What can hang from each mark:
K842: K73 K136 K554 K885
K917: K28 K188
K196: K613
K55: K188
K409: K334
K885: K842
K334: K409
K188: K73 K136 K196 K334 K445 K885 K917
K73: K188
K554: K28 K113
K113: K445 K554

In the rows, zero is written as 128.
Known rows, with every way that one mark hangs from another:
K55(K188): [139 133 134 124 114 118 136 127 135 119 126 120 127 155 145 123 146 136
 159 133 172 122 112 134 136 120 108 123  96 119 129]
K73(K188(K136 K196 K445 K885(K842))): [166 149 136 116 103 147 169 142 134 138 129  92 151 122 134 116 144 147
 147 113 193 111 132 158 155 121  90 104 150 162 113]
K842(K73 K554(K113) K885): [149 123 112 117 134  71  99 110 149 125 130 143 147 139 133 122 153 128
 137 189 117 124 119 154 136 133  95 132 118 133 143]
K55(K188(K136 K334(K409) K445)): [145 154 137 118 100 128 175 136 137 133 130 115 138 141 139 125 136 130
 166 131 209 102 120 140 147 120  98 113 111 153 112]
K885(K842(K73(K188) K136 K554)): [153 129 114 126 130  83 113 129 167 124 133 125 154 141 146 122 158 119
 129 174 123 124 111 143 144 127  97 113 112 126 138]
K55(K188(K196(K613) K334(K409) K885 K917)): [132 150 140 123  95 128 156 134 138 137 109  84 150 120 146 121 134 166
 181 134 215 109 137 142 134 119  99 119 120 173 106]
K842(K136 K554(K28)): [142 132 115 128 140  79 131 132 156 120 135 135 152 140 145 125 145 137
 138 170 119 127 120 133 125 124 102 120 113 142 128]
K113(K445 K554(K28)): [135 119 109 125 120  81 127 150 141 135 122 106 124 150 113 113 125 163
 136 132 131 146 104 133 120 120 100 124 110 141 134]
K885(K842(K73(K188(K136 K334)) K554)): [149 134 119 133 114  94 128 125 158 125 123 113 137 143 137 125 156 109
 130 156 156 116 113 149 147 125  94 117 116 133 139]
K554(K113(K445)): [140 115 116 114 130  98 132 134 131 135 123 110 119 153 121 110 132 147
 153 134 142 131 102 136 141 122 106 123 119 134 143]
K917(K28 K188(K73 K136 K334(K409) K445)): [134 149 144 131  97 134 189 130 144 146 109  81 143 116 134 122 125 145
 160 144 234 115 147 152 184 122 102  98 146 165 101]
K55(K188(K73 K334 K885(K842(K136)) K917)): [132 151 143  96  98 133 170 137 142 137 128  92 132 135 161 122 138 158
 157 141 221 117 119 135 153 127  97 109 114 156 120]
K73(K188(K196 K885 K917)): [146 132 138 122 109 134 134 142 137 133 114  73 143 126 142 114 143 165
 152 122 173 125 136 150 131 120  96 109 138 158 125]
K409(K334): [132 123 128 122 119 101 150 126 144 119 132 109 123 149 115 125 143 126
 159 129 165 133 100 137 130 122 110 130 130 129 121]
K554(K28 K113): [150 125 116 137 126  95 148 141 128 123 127 126 108 161 137 111 130 138
 158 154 161 133 117 137 136 121 109 122 118 148 142]
K55(K188(K73 K136 K334 K917)): [131 150 153  93  91 139 168 120 139 133 121  94 127 144 144 126 134 149
 155 125 231 109 130 140 146 124  96 117 114 148 111]
K885(K842(K73 K554(K28))): [155 123 113 140 123  86 131 130 156 117 131 141 134 145 146 123 151 119
 135 173 146 132 111 143 150 127 101 123 112 132 134]
K188(K196 K445 K917): [156 126 147 103 114 161 157 131 140 139 131  95 161 118 137 118 134 160
 156 125 189 125 135 151 157 124  96 117 152 161 100]
K842(K73(K188(K334)) K136 K885): [139 136 114 103 132  78 103 126 167 129 129 114 157 142 145 124 152 129
 142 174 110 124 128 151 130 129  91 116 111 131 135]
K842(K73 K136): [133 130 126 101 124  89 117 121 159 127 137 127 158 146 139 120 141 135
 138 168 115 134 122 139 137 127 102 128 110 128 126]
K917(K28 K188(K885(K842(K136)))): [127 140 125 146 116 114 164 135 137 136 120  86 140 119 153 119 150 149
 156 151 184 132 122 142 172 123 111 101 136 146 124]
K55(K188(K196 K334 K445 K885 K917)): [139 148 150  92  98 157 171 140 132 144 126  87 150 127 149 120 137 166
 170 124 226 110 126 147 153 124  93 111 131 170 108]
K917(K28 K188): [125 128 131 152 119 115 144 125 138 129 109  87 132 131 140 121 145 142
 157 144 179 135 127 143 164 119 115 108 129 130 126]
K113(K445): [135 113 120 116 128 103 131 134 142 129 122 108 130 145 123 120 135 151
 145 121 132 136 106 136 136 121 104 123 113 125 129]
K73(K188(K196(K613) K334 K445 K885(K842(K136)))): [152 152 135 122 112 135 151 143 151 141 114  72 165 120 133 119 138 143
 156 128 186 112 131 156 150 119  91 105 141 166 117]
K842(K73 K136 K554(K28 K113) K885): [151 131 101 104 145  51 109 122 159 128 141 158 158 143 148 120 150 139
 139 212 101 125 125 147 134 134  93 124 116 146 135]
K55(K188(K73 K136 K334 K885 K917(K28))): [115 158 157  95  82 139 186 118 131 140 119  83 129 132 154 124 131 164
 156 122 246 112 137 139 156 125  96 112 126 165 112]
K188(K73 K334 K885(K842(K136)) K917(K28)): [115 146 142 110  99 129 186 128 148 143 123  72 136 115 162 121 131 157
 146 143 217 129 134 137 170 130  98 107 145 176 121]
K917(K188): [144 129 129 143 121 118 132 137 137 126 114  94 131 136 130 120 146 141
 155 144 168 129 118 146 146 119 110 114 119 125 126]

Rows:
[156 137 121 109 111  83 126 134 142 136 119 123 145 145 134 111 141 155
 140 171 157 115 137 158 137 127  89 118 130 165 134] => K842(K73(K188(K136 K196 K885)) K554(K28 K113))
[137 161 140 114  86 134 194 128 135 135 124  93 124 126 136 124 131 137
 139 124 219 115 130 148 158 125  93 121 136 167 119] => K188(K73 K136 K334 K885(K842))
[140 158 160 112  90 158 185 116 135 150 106  72 173  98 127 119 125 180
 158 127 243 118 162 165 188 121  97 105 168 171  81] => K917(K28 K188(K73 K136 K196(K613) K445 K885))
[154 139 124 109 117  83 130 136 151 137 122 117 140 153 129 115 136 129
 138 173 169 112 124 156 143 127  88 111 122 158 140] => K842(K73(K188(K136 K334 K445)) K554(K28 K113))
[148 129 123 117 127  97 129 126 167 133 136 114 164 129 153 121 155 129
 131 173 148 125 117 144 161 130  95 102 129 139 130] => K885(K842(K73(K188(K445 K917(K28))) K136 K554))
[150 125  93 108 156  59 125 132 150 132 139 144 147 138 142 121 148 152
 145 183 102 123 114 138 129 131  94 117 121 148 133] => K842(K136 K554(K28 K113(K445)) K885)
[141 140 121 122 119  92 139 132 148 128 139 123 153 128 147 121 151 140
 132 165 138 128 111 140 144 129  98 121 122 147 132] => K188(K885(K842(K73 K136 K554)))
[149 122 105 106 135  75 125 127 158 135 138 136 148 143 138 117 151 129
 134 179 120 126 101 138 154 131  99 119 115 133 138] => K885(K842(K73 K136 K554(K113(K445))))
[156 131 120 133 116  94 124 124 156 122 127 122 141 142 138 124 157 114
 128 156 149 119 115 149 147 125  95 116 117 128 136] => K885(K842(K73(K188(K136)) K554))
[155 132 122 130 110 105 134 129 150 123 129 116 131 147 139 120 151 115
 137 144 158 126 116 148 150 123  99 116 117 126 133] => K885(K842(K73(K188(K136))))
[137 127 142 128 109 137 154 118 144 138 100  86 145 122 139 119 136 161
 162 144 200 131 152 153 182 121 109 111 143 141 106] => K917(K28 K188(K73 K196))
[157 134 122 106 115 102 116 115 152 127 124 120 154 137 136 123 153 137
 145 151 136 119 143 164 137 126  89 123 128 134 119] => K842(K73(K188(K136 K196)) K885)
[158 136 141 120 113 141 142 146 137 135 120  87 153 128 133 114 138 158
 151 120 172 121 132 156 144 119  94 107 140 155 122] => K73(K188(K196 K445 K885))
[124 124 152 119 106 133 153 112 146 130 117  89 133 128 148 121 128 158
 144 134 198 140 141 138 158 126 105 117 138 145 118] => K188(K73 K917(K28))
[140 161 136 127  94 127 195 146 131 141 133  97 144 116 131 121 126 140
 154 127 204 107 128 147 144 123  93 113 140 188 111] => K188(K136 K334(K409) K445 K885)
[155 143 137 118 102 142 163 144 146 144 118  74 150 121 134 119 135 145
 161 122 200 105 145 154 143 120  89 102 146 176 107] => K73(K188(K136 K196 K334(K409) K445 K917))
[134 153 136 132  94 126 169 114 137 143 108  81 161 108 136 120 144 158
 160 140 214 120 149 160 180 121 103 111 155 161  96] => K917(K28 K188(K136 K196(K613) K885(K842(K73))))
[148 130 117 120 124  96 135 127 158 125 141 130 146 143 148 121 150 121
 139 165 133 133 112 138 153 127 103 122 113 126 128] => K885(K842(K73 K136))
[137 149 156 103  99 147 175 140 139 139 123  87 142 125 130 120 117 154
 142 130 213 124 127 151 159 126  93 116 136 167 120] => K188(K73 K334 K445 K885)
[148 131 106 110 143  58 109 120 167 121 141 157 166 136 152 128 153 138
 133 202  96 128 129 146 129 133  91 125 113 138 124] => K842(K73 K136 K554(K28) K885)
[129 144 134 144 109 134 182 142 135 144 116  71 138 116 145 121 142 140
 160 142 221 125 119 150 186 123 105  96 146 160 124] => K917(K28 K188(K334 K445 K885(K842)))
[146 147 138 121 109 130 152 137 142 133 121  83 136 142 125 122 138 123
 144 115 186 110 123 152 139 119  93 107 129 147 129] => K73(K188(K136 K334 K445))
[149 122  95  90 150  45 108 126 160 135 140 155 158 143 142 118 147 152
 138 203  93 128 118 146 136 135  90 121 115 144 133] => K842(K73 K136 K554(K28 K113(K445)) K885)
[129 152 162  88  89 153 187 116 140 142 125  91 139 135 149 125 129 153
 156 122 252 109 135 143 171 125  94 107 130 158 104] => K55(K188(K73 K136 K334 K445 K917(K28)))
[142 131 112 103 141  66  98 109 168 124 141 148 174 129 144 129 158 132
 129 194  89 125 124 148 131 133  92 128 114 129 127] => K842(K73 K136 K554 K885)
